Each row was made from one small tree. The marks that hang from a mark follow it in brackets, in alphabetical order. Every link used is in the known rows. Write each row's tree.
(in the rows, 128 means zero)
Known rows
pamo{tasi{mege{dotameb}}}: [142 143 109  76 111  63 130 112 155 128 155 151  93 110  65 120  79  89
 172]
tasi{mege pamo}: [143 113  95 109 106 124  94 122 126 124 124 130 134 111  95 133 115  61
 142]
kazal{mege}: [135 126 120 130 110 146 122 141 153 144 136  95 137  69 115 110  98 168
 163]
dotameb{mege}: [118  81 117 155 127 122 133 123 130 128 116 138 145 125 168 127 151 145
 136]
kazal{mege naba{rega}}: [123 158 136  96 158 122 140 159 138  99  97 118 102  61 121  99  86 103
 152]
pamo{tasi}: [139 148 123 120 138 117 125 118 128 132 152 148 137 115 107 125  93 124
 133]
naba{kazal{mege pamo} rega}: [123 126 122 124 113 154 144 121 109 174 174  87 162 158  98 164 160 139
 116]
mege{dotameb tasi{pamo}}: [159 109 114 111 115  79 115 109 124 108  84 122 154 186 134  87 176 114
 120]
kazal{naba pamo{tasi}}: [130 114 117 135 191 118 132 115 115 114 124 159 130 152 113 157  86  99
 102]
kazal{naba{dotameb rega} pamo}: [114 141 121 133 187 128 123 127  91  98 119 176  95 110 175 151 106  89
  93]
tasi{pamo}: [154 110  93 136 141 122 112 124 105 123 112 136 156 125 123 110 140  94
 114]
naba{dotameb}: [124 123 121 165 128 156 104 144 122 131 147 159 109  65 163 120  96 159
 137]
naba{dotameb{mege{tasi}} kazal rega}: [109 153 184 177  74 164 138 133 128 126 125 146 131 178 196 116 209 190
  94]
pamo{tasi{mege}}: [132 155 128  96  98 114 106 122 155 136 164 148 113 100  80 148  69  94
 161]
naba{dotameb kazal{mege pamo} rega}: [126 160 134 155 104 180 138 124 103 175 178 121 123 124 131 148 147 177
 108]
naba{dotameb kazal rega}: [113 144 137 150 127 170 141 155 107 139 169 154 112 106 138 135 137 143
 112]
dotameb{mege{tasi}}: [112 101 157 156  87 129 113 118 155 118  98 115 164 173 192 124 181 168
 125]
naba{kazal rega}: [114 107 129 120 139 140 144 149 110 145 164 113 147 140 110 155 148 109
 122]
mege{dotameb tasi}: [122  98 134 110 113  84 115 127 147 112 109 101 142 157 140 117 145 145
 150]

Write each row's tree
[121  74 114 161 111 179 133 129 133 186 173  77 168 151  91 170 144 184
 129]  naba{kazal{mege pamo}}
[152  94  79  85 114  72 116 116 126 118 117 140 112 121  83 108 126  59
 157]  tasi{mege{dotameb} pamo}
[152 117 137 161  91 121 116 100 127 110  68 135 178 205 180  94 213 141
  96]  dotameb{mege{tasi{pamo}}}
[119 170 128  72 160  88 125 105 122 102 136 164  96 144  92 174  79  24
 121]  kazal{naba{rega} pamo{tasi{mege}}}
[108 103 108 105 201 104 126 121  97 102 114 135 123 143 145 171 113  52
 105]  kazal{naba{rega} pamo}
[113  93 114 176 178 155 110 134 106 112 115 171 104 101 167 152  95 129
 106]  kazal{naba{dotameb} pamo}
[128 176 128 131 155 145 131 131 114 116 114 156  85  77 157 120  97 126
 114]  kazal{mege naba{dotameb rega} pamo}
[132 126 109  82 175  67 156 119 116 113  98 121  97 122 115 118 116  87
 137]  kazal{mege{dotameb} naba{rega} pamo}
[155 178 154 118  74 154 135 132 134 143 114  81 171 184 107  91 204 145
 103]  naba{kazal{mege{tasi{pamo}}} rega}
[139 102 102  91 159  63 135 103 136 112 126 166  86 147  69 148  75  58
 147]  kazal{naba pamo{tasi{mege{dotameb}}}}
[130 164 156  72 134  76 149 145 164  84  71  99 104 121 133  77 129 122
 153]  kazal{mege{dotameb tasi} naba{rega}}
[123 210 184 123 110 153 116 158 158  86  80 133  89  76 174  78 106 163
 129]  kazal{mege{tasi} naba{dotameb rega}}
[126 195 142 128 147 143 139 164 134  98  97 160  69  30 153  77  80 134
 139]  kazal{mege naba{dotameb rega}}
[133  76 113 139 114 133 166 150 148 165 153  90 135 109  70 104 136 185
 168]  naba{kazal{mege{dotameb}}}
[123 162 175 164 104 181 110 164 172  98  85 129 102  67 170  78  96 204
 141]  kazal{mege{tasi} naba{dotameb}}
[129  98 119 156 139 151 140 112 107 174 194 131 168 200  79 182 140 145
 100]  naba{kazal{pamo{tasi}}}
[120  95 113 144 157 145 124 134 135 130 112 107 133 103 119 147  94 131
 134]  kazal{mege naba pamo}
[126  82 140 139  78 134 137 115 152 172 145  60 167 205 101 146 187 201
 135]  naba{kazal{mege{dotameb tasi} pamo}}
[124 162 136 150 115 118 138 118 107 109 119 185  97 101 205 102 152 136
 120]  naba{dotameb{mege} rega}
[107  90 113 125 144 140 135 118  90 160 178 107 165 189 112 194 167 102
  96]  naba{kazal{pamo} rega}
[124 132 146 136  81 148  92 105 156 152 130  65 170 165 142 153 146 183
 127]  kazal{mege{tasi} pamo}
